Each row comes from the steps of one walk. Every step used is in the known rows, and no mark comes twice. Write the walk behind each row, first mark first.
In the rows, 128 means zero.
Known rows
dema pabof: [133  89 163 139 116 151 129 143 140 116 122 143 105 139  95 113 124 115
 150 141 126 120 148 119 105 118 138 136 123 115 141 139 136 143  94 121
 128 150 141 147  96 148 143 139 133 106 104 160  86 142 180 154]
fivu pabof: [142  93 156 142 140 104 146 165 137 140 140 142 111 113 103 105 142 148
 157 118 113 122 144 105 129 158 137 149 135 122 142 142 136 129  69 134
 137 168 119 138 109 169 146 154 120 131  89 165 104 154 168 128]
doki konusot: [166 128 152  94 147  97 144 104 160 185 152 115 114 127 191  89 124 140
 126 123 136 143 136 120 151 122 116 139 136 111 102 129 160 104 121 116
 121 134 113 144 121 160 129 160 174 148  85 154 107 143 125 109]
fego konusot siga gisozes batu: [ 66 146 108 130 154 186 110 160 117  56 105 148 167 131 158 126 106 106
 106  64 146 115  93 122 174 165 122  76 125 165 142 120 161 117 221 115
 118 104 161 104 168  97 103 104 103 120 180  59 166 111 180 176]
batu konusot siga gisozes: [ 86 149 114 143 155 146 129 104 113  90 146 161 181 151 144 129 112 127
  96  88 118 102 116 145 174 123 124  46 138 187 127 153 142  91 169 139
 100 132 169 165 110 128 105 133  94 148 101 111 132 125 133 138]
konusot beri gisozes siga: [117  91 115 118 116 138 132 122 107 113 144 108 103 133 139 141 148 133
 125 145 121 161 122 187  49 146 126 157 143 164 134  87 128 133 169 171
 123 122 105  76 101 114 149 131 178 117 186 125 157 157  68 105]
dema pabof fivu: [145  61 176 205 116 153 120 165 113 159 128 141  87 129  84 108 123 167
 182 124 105 102 138 152  91 148 139 113  93 104 132 133 117 128  86 143
 142 150 147 132  80 135 137 151 125  91 134 155  62 136 202 151]
beri gisozes reze konusot nofom: [181 129 129 110 111 127 105 113  99 166 115  94 152 110 139 123 153 152
 136 125 155 144 142 136 119 100 141 219 122 125 138  98 108 143 108 138
 191 129  70 118 179 119 104 116 141 143 103 137 128 128  72 123]
batu konusot nofom dema: [142 141 156 125  86  61 133 109 143 119 101 130 124 139  72 148 145 148
 134 182 110 116 166  70 133  61 121 114 126  68 130 155  93 140  60 108
  91 130 119 153 133 128 157 122 118 151  79 147 113  79  83 132]
konusot nofom dema pabof fivu: [139  68 221 199  63 110 105 171  93 137 101 122  84 129  41 113 142 180
 209 170 106  81 159 115  72 111 129 118  96  70 135 147  54 155  52 134
 122 130 114 131 113 103 159 108 131 106 112 159  77  69 190 159]
fego konusot: [147 123 132 129 133 111 152 163 166 116 114 158 131 142 129  94 136 122
 103 144 124 149 153 102 140 123 126 130 105  74 114 131 173 131 127 122
 117 119 153 119 162 137 121 151 138 119 111 122 115 133 176 131]
fego konusot beri gisozes reze: [131 111 128 130 116 146 166 149  94 124 142 141 121 145 165 163 157  98
 116 146 134 167 117 196  80 156 134 148 116 141 118 106 122 131 214 187
 152  97 107  63 145 107 103 139 178 102 189 103 163 144 111 102]
fego konusot nofom dema: [150 133 181 133  84  69 146 171 150 113  81 140 133 144  86 111 164 135
 134 175 141 126 177  71 121  86 119 117 101  44 115 137 113 153  97 102
 100 108 121 124 184 113 149 118 142 133  86 123 143  69 165 136]
gisozes batu konusot beri: [ 86 137  76  97 138 111 139 120 150  79 131 138  95 132 107 185 110 125
 117 158  96 168 117 123 128 114 124  86 143 129 117 142 134 129 128 129
 107 117 127 101  95 101 133 134 121 121 210 107 163 114  50 118]
konusot beri: [133 116 134 123 135  99 160 126 152 106 148 150 111 140 116 124 135 111
 118 156 133 152 157 160 113 138 119  90 135 102 106 134 144 117 124 162
  91 120 137 115  69 119 145 140 130 113 136 150 163 132 172  91]
reze konusot siga gisozes batu: [ 80 161  93 138 171 176  95 136 126  64 108 140 156 131 143 132  84 137
 114  36 162  86 106 134 192 139 123 104 137 191 144 123 153 107 181 105
 137 120 148 126 139 102  89  86  91 147 173  87 161 129 162 153]
pabof fivu: [151  84 155 172 134 127 120 160 115 174 126 135 112 107 106  93 143 172
 148 137  94 119 139 133 120 160 119 105 104  85 120 119 135 127 104 148
 105 146 141 125  95 147 143 156 128 115 118 136  85 129 174 123]
siga gisozes reze konusot beri: [134 130 137 155 147 132 152 169 129  88 126 149 145 154 160 150 111 111
 110  79 193 116 131 209 143 145 128 100 147 174 116 152 131  86 178 164
 126 133 133 101 114 113 101 106 146 118 163 121 183 111 160  85]
beri konusot nofom dema pabof: [150 116 200 144  85  57  92 144 113 109 115 113  70 145  78 127 128 133
 163 181 134  82 157  96 115  81 129 147 113 111 117 151  52 145  70  76
 139 112 114 157 140 126 180 111 123 103  87 150  92  94 157 176]
beri gisozes batu konusot nofom dema: [108 153 119  93  80 109 110  91  83 123  93  97 104  99  78 192 134 141
 156 160  94 133 116  59 103  75 128 166 122 127 160 105  60 183  96 100
 137 112  86 117 180  99 139 108 128 157 149  95 125  97   4 159]
fego konusot siga gisozes reze: [105 135 150 170 142 185 130 172  96  89 112 155 188 146 181 121 135  91
 112  58 173 106 101 177 172 179 127  86 132 168 124 133 160  89 243 141
 125 115 165 108 166 120  96 109 124 107 130  86 156 103 206 149]
fego konusot beri gisozes: [122 120 134 124 128 112 173 126 127 110 134 156 114 157 135 141 155 114
 104 167 127 167 142 162  80 127 133 132  97 127 100 112 131 133 172 190
 141  85 123  88 135  95  99 157 175 128 173 106 149 155 123 102]
batu konusot: [143 131 100 124 137  96 152 101 157 139 135 145 120 130 115 136 130 142
 109 152  98 145 145  96 155  93 125 110 132 102 119 149 151 115  95 117
  99 152 149 152 119 149 128 156 124 131 106 146  99 133  86 130]
doki konusot siga gisozes: [114 142 163 130 166 130 116  97 112 142 162 133 162 132 215  75 102 121
 119  51 159 102 115 172 171 152 111  79 136 181 106 142 147  69 187 136
 110 118 130 152 112 138 106 133 137 160  83 118 138 139 170 126]
beri gisozes batu konusot reze: [ 91 148  71 118 131 181 141  98  78 149 122 107 108  84 135 175 116 101
 118 151 118 170  64 113 106 133 154 171 133 178 150 126 121 152 169 128
 172 116 145 116 132 112 101 121 106 135 157  80 114 163  51 145]
beri gisozes: [151 116 131 114 120 143 144 106 105 162 138 128 126 104 138 119 144 113
 133 136 113 150 138 120  98 130 138 169 109 132 136  97 130 152 136 155
 132 130 120 134 141 148 130 159 144 138 105 136 115 172 107 119]
reze konusot fego: [154 151  78 155 145  86 125 152 226 120 138 135 143 155 100 107 116 161
 127 151 145 117 159 108 148  92 123 173 144  84 120 121 151 108  59  96
 119 163 117 177 177 138 125 147 119 126 131 152 133 141 158  75]
doki konusot beri gisozes reze: [152 113 153 103 130 133 149  92  83 190 172  93  97 115 213 146 142 113
 138 118 149 148  98 204  92 169 130 164 138 173  96 110 108 101 195 176
 160 108  62  90 109 130 110 148 193 135 148 125 143 155  72  91]
nofom konusot beri gisozes: [119 141  92  81 146 119 155  90 133 154 155 119 137 132 128 125 134 127
 106 108  99 146 158 197  73 176 121 142 110 144 105 109 103 149 103 198
 142 113 121 103  73 126 118 144 170 153 147 172 157 178 123  72]
siga gisozes batu: [ 97 140 139 107 139 175 132 153 111  92 111 126 151  86 139 135 103  97
 127  82 150 128  95 102 147 158 129 104 130 155 160 126 144 139 158 103
 106 138 154 106 147 139 149 120 115 126 135 103 166 113 145 148]
gisozes batu: [119 128 114  97 134 155 122 140 142 123 111 117 116  93 115 122 124 119
 129 126 114 147 114  83 140 147 125 128 130 106 153 106 156 154 128  97
 112 136 130 111 132 139 152 123 114 120 146 122 146 124 123 150]
siga gisozes reze: [138 117 179 139 126 177 152 166  94 133 125 126 174  94 178 133 119  88
 127  83 171 118 100 161 152 168 130 104 139 151 138 141 134 119 187 124
 107 144 151 116 136 161 145 120 131 106  87 126 146 106 171 123]

Write each row's walk
[128 148 111 118 160 138 142 127 157 181 134 109 168 113 120  87 128 104
  92 105 139 139 136 156 122 182 129 129 129 112 112 152 140 137  96 139
 140 134 185 143  77 160 122 118 121 140  80 172 116 147 206  92] => nofom konusot reze
[ 83 149  60 111 147 155  96  95 135  98 123 133 125 134 124 144 113 141
 118 111  86 124 107  96 174 123 123  90 147 154 145 117 150 117 144 102
 120 123 133 139 108 115 121 116  76 133 171  93 129 127  83 167] => gisozes batu konusot siga
[139 104 140 124 114 159 154 117  80 147 149 118 122 127 162 165 151  96
 137 135 142 152 109 194  74 167 130 146 134 157 127 105 109 132 186 187
 144 118  99  81  99 124 134 129 158 110 164 126 162 147 103  96] => konusot beri gisozes reze
[142  63 199 216  75 143 118 196  92 142 100 149  65 145  57 135 135 161
 201 135 118  57 142 130  83 132 123 125  96  89 137 141  77 146  91 152
 118 143 156 136  96 122 150 127 145  95 153 153  60 107 204 146] => nofom dema pabof fivu
[120 129 102  82 127 186 120 119  94 148 125 103 109  78 127 146 122 118
 140 125 104 143  97 101 106 149 137 173 120 153 160  78 134 168 142 124
 138 125 105 108 156 131 144 132 136 137 169 104 143 158  76 155] => beri gisozes batu
[139  98 191 162  74 138 142 167 126 108  98 153  74 160  78 142 127 108
 168 141 135  78 156 106  99  99 128 130 118 104 142 145  96 163 108 135
 104 143 149 152 105 137 162 117 157 104 125 159  80 119 191 137] => nofom dema pabof
[180 124 118 126 132 155 131 136 108 168 119 121 126 124 152 140 131 135
 135 117 156 121 126 150 120 124 139 217 127 152 138 101 131 130 145 148
 175 135  99 125 162 134  96 126 154 133 136 129 106 167  92 110] => beri gisozes reze konusot
[ 68 164  79 123 139 127 140 135 161  87 146 124 167 114 131 182  80 119
 125 125 122 124  72 101 152 115 121  96 145 169 154 136 133 132 112  85
 102 156 147 157 194 131 139 135  93 117 167  93 167 103 101 121] => siga gisozes batu konusot fego
[ 96 140 127 149 137 178 119 119  94 105 142 137 186 142 174 153 121 111
 107  63 146  88  87 172 182 151 123  69 157 197 138 151 127  88 204 130
 108 138 158 135 126 130 109 105 101 130 121  98 146 111 119 140] => batu konusot siga gisozes reze
[ 93 147  69 121 133 158 126 114 132 125 124 116 116 110 128 165 113  90
 103 152 124 169  80  88 142 120 145 129 151 138 138 152 151 135 141 100
 133 136 162 126 105 118 118 111  84 126 148  98 111 119  91 149] => gisozes batu konusot reze
[162 137 154 108 140  46  87 106 143 146 136 104 124 107 141  88 140 149
 119 167 115 148 140 104 156 114 120 130 118  97  98 137 115 120  79  70
 141 114 102 140 145 143 161 139 100 117  66 147 125 109 123 157] => beri konusot nofom
[159 118 174 163  78  91 105 153 154 103  76 135  86 171  33 131 128 158
 158 154 157  78 193  94 115  51 137 158 114  91 132 148  87 151  41 106
 140 137 109 158 140 107 139  93 139 125 106 169  86  89 152 137] => reze konusot nofom dema pabof
[131 117 134 137 137  88 171 145 175  82 121 172 115 170 129 121 140 114
 101 165 138 160 160 148 117 132 124  87 112  86  88 140 158 118 157 164
 110 101 141 102 117 106 110 153 151 110 163 123 165 122 166  98] => fego konusot beri
[145 140 142 154 155 104 114 139 128 154 147 116 107 115 154  97 128 104
  94 160 159 153 110 132 143 151 140 139 128 138  92 158 125 103 155  95
 151 107 167 145  97 146 131 125 103 114 101 126 106 148 182 139] => beri konusot reze
[153 139 135 120 153  76 136 119 202 175 182 103 134 140 169  89 110 151
 140 150 134 129 121 120 139 120 113 165 150 100 103 122 146  99  99  88
 118 154  93 176 166 163 135 165 154 133  97 156 132 129 132  74] => doki konusot fego
[154 139  99 151 148 158  77 141 136 122 120 133 142 170 148 114 131 142
 123  77 157  95 147 156 176 144 119 139 154 140 127 118 154  88 168 134
 148 136 118 133 124 130  92  94 107 124 137 125 120 141 154 121] => gisozes reze konusot siga
[112 159  93 109 170 133 106 100 152 142 139 123 176 149 127  71 128 140
 109  59 101  94 164 152 158 174 108 103 127 114 116 122 151 124 105 137
 122 125 147 151  79 151 121 121 115 155  97 164 125 163 192 106] => nofom konusot siga
[152 135  98 140 136 187  88 111  91 143 121 129 145 153 167 131 139 138
 133  77 148  94 125 171 141 141 130 182 135 185 130  89 130  99 182 166
 184 120 101 121 148 115  76 102 130 144 157 112 115 174 122 126] => beri gisozes reze konusot siga
[ 89 153 113  97 125 112 133 111 121  97 126 110 164  86 112 156 104 131
 116 120 110 151  95  88 152  92 133  94 132 151 158 144 127 139  90  81
 116 138 128 121 168 112 142 117 101 148 107 107 166  64  58 169] => siga gisozes batu konusot nofom
[172 133 120 116 131  68 113 117 176 137 110 129 141 131 101  90 135 170
 119 147 142 144 185  90 142  76 134 156 119  70 119 127 145 118  38 100
 134 140  98 146 146 129 120 118 120 141  73 158 128 115 125 121] => reze konusot nofom
[170 131 204 107  93  46 122 105 131 177 136  99 105 123 137 101 139 151
 159 157 141 116 159  95 135  94 111 148 128  72 111 138  99 132  84 102
 107 125  87 146 152 135 152 110 163 159  56 154 125  87 111 121] => doki konusot nofom dema
[124 157  75 110 161  92 134 141 215 159 161 108 182 134 102  84 109 142
 123 129 112 111 151 128 127 163 107 144 132  85 121 123 138 144  41 104
 115 163 132 171 144 171 152 147 124 131  95 188 128 147 173  61] => nofom konusot fego
[112 139  80  82 113  99 110  91 151 121 116 105 121  97  97 147 129 149
 118 161  84 165 120  63 147  89 132 115 130  99 151 127 132 146  66  80
 122 128 100 122 151 116 153 125  87 140 117 121 138  82  42 167] => gisozes batu konusot nofom
[109 143  65  89 132 157 129  83 104 137 123 118 102  94 137 186 118 129
 120 142  88 144  90  86 118 107 139 159 122 164 155 100 127 153 131 116
 144 137 115 120 154 118 126 151 140 143 178  95 117 154   4 150] => beri gisozes batu konusot
[120 133 104 148 138 129 149 112 142 151 138 139 137 135 127 138 126 107
  96 160 127 161 116 121 140 111 142 105 141 113 116 170 142 113 125 124
 119 138 179 158  91 126 109 126 101 130  96 130  94 138 125 118] => batu konusot reze
[ 78 144  54 101 139 182  84  65  90 111 134 119 121 124 133 162 120 136
 130 117  82 125  87 113 131 121 134 126 134 198 151  92 122 134 171 132
 149 109 115 126 137 101 110 125 104 150 189  82 122 167  40 162] => beri gisozes batu konusot siga
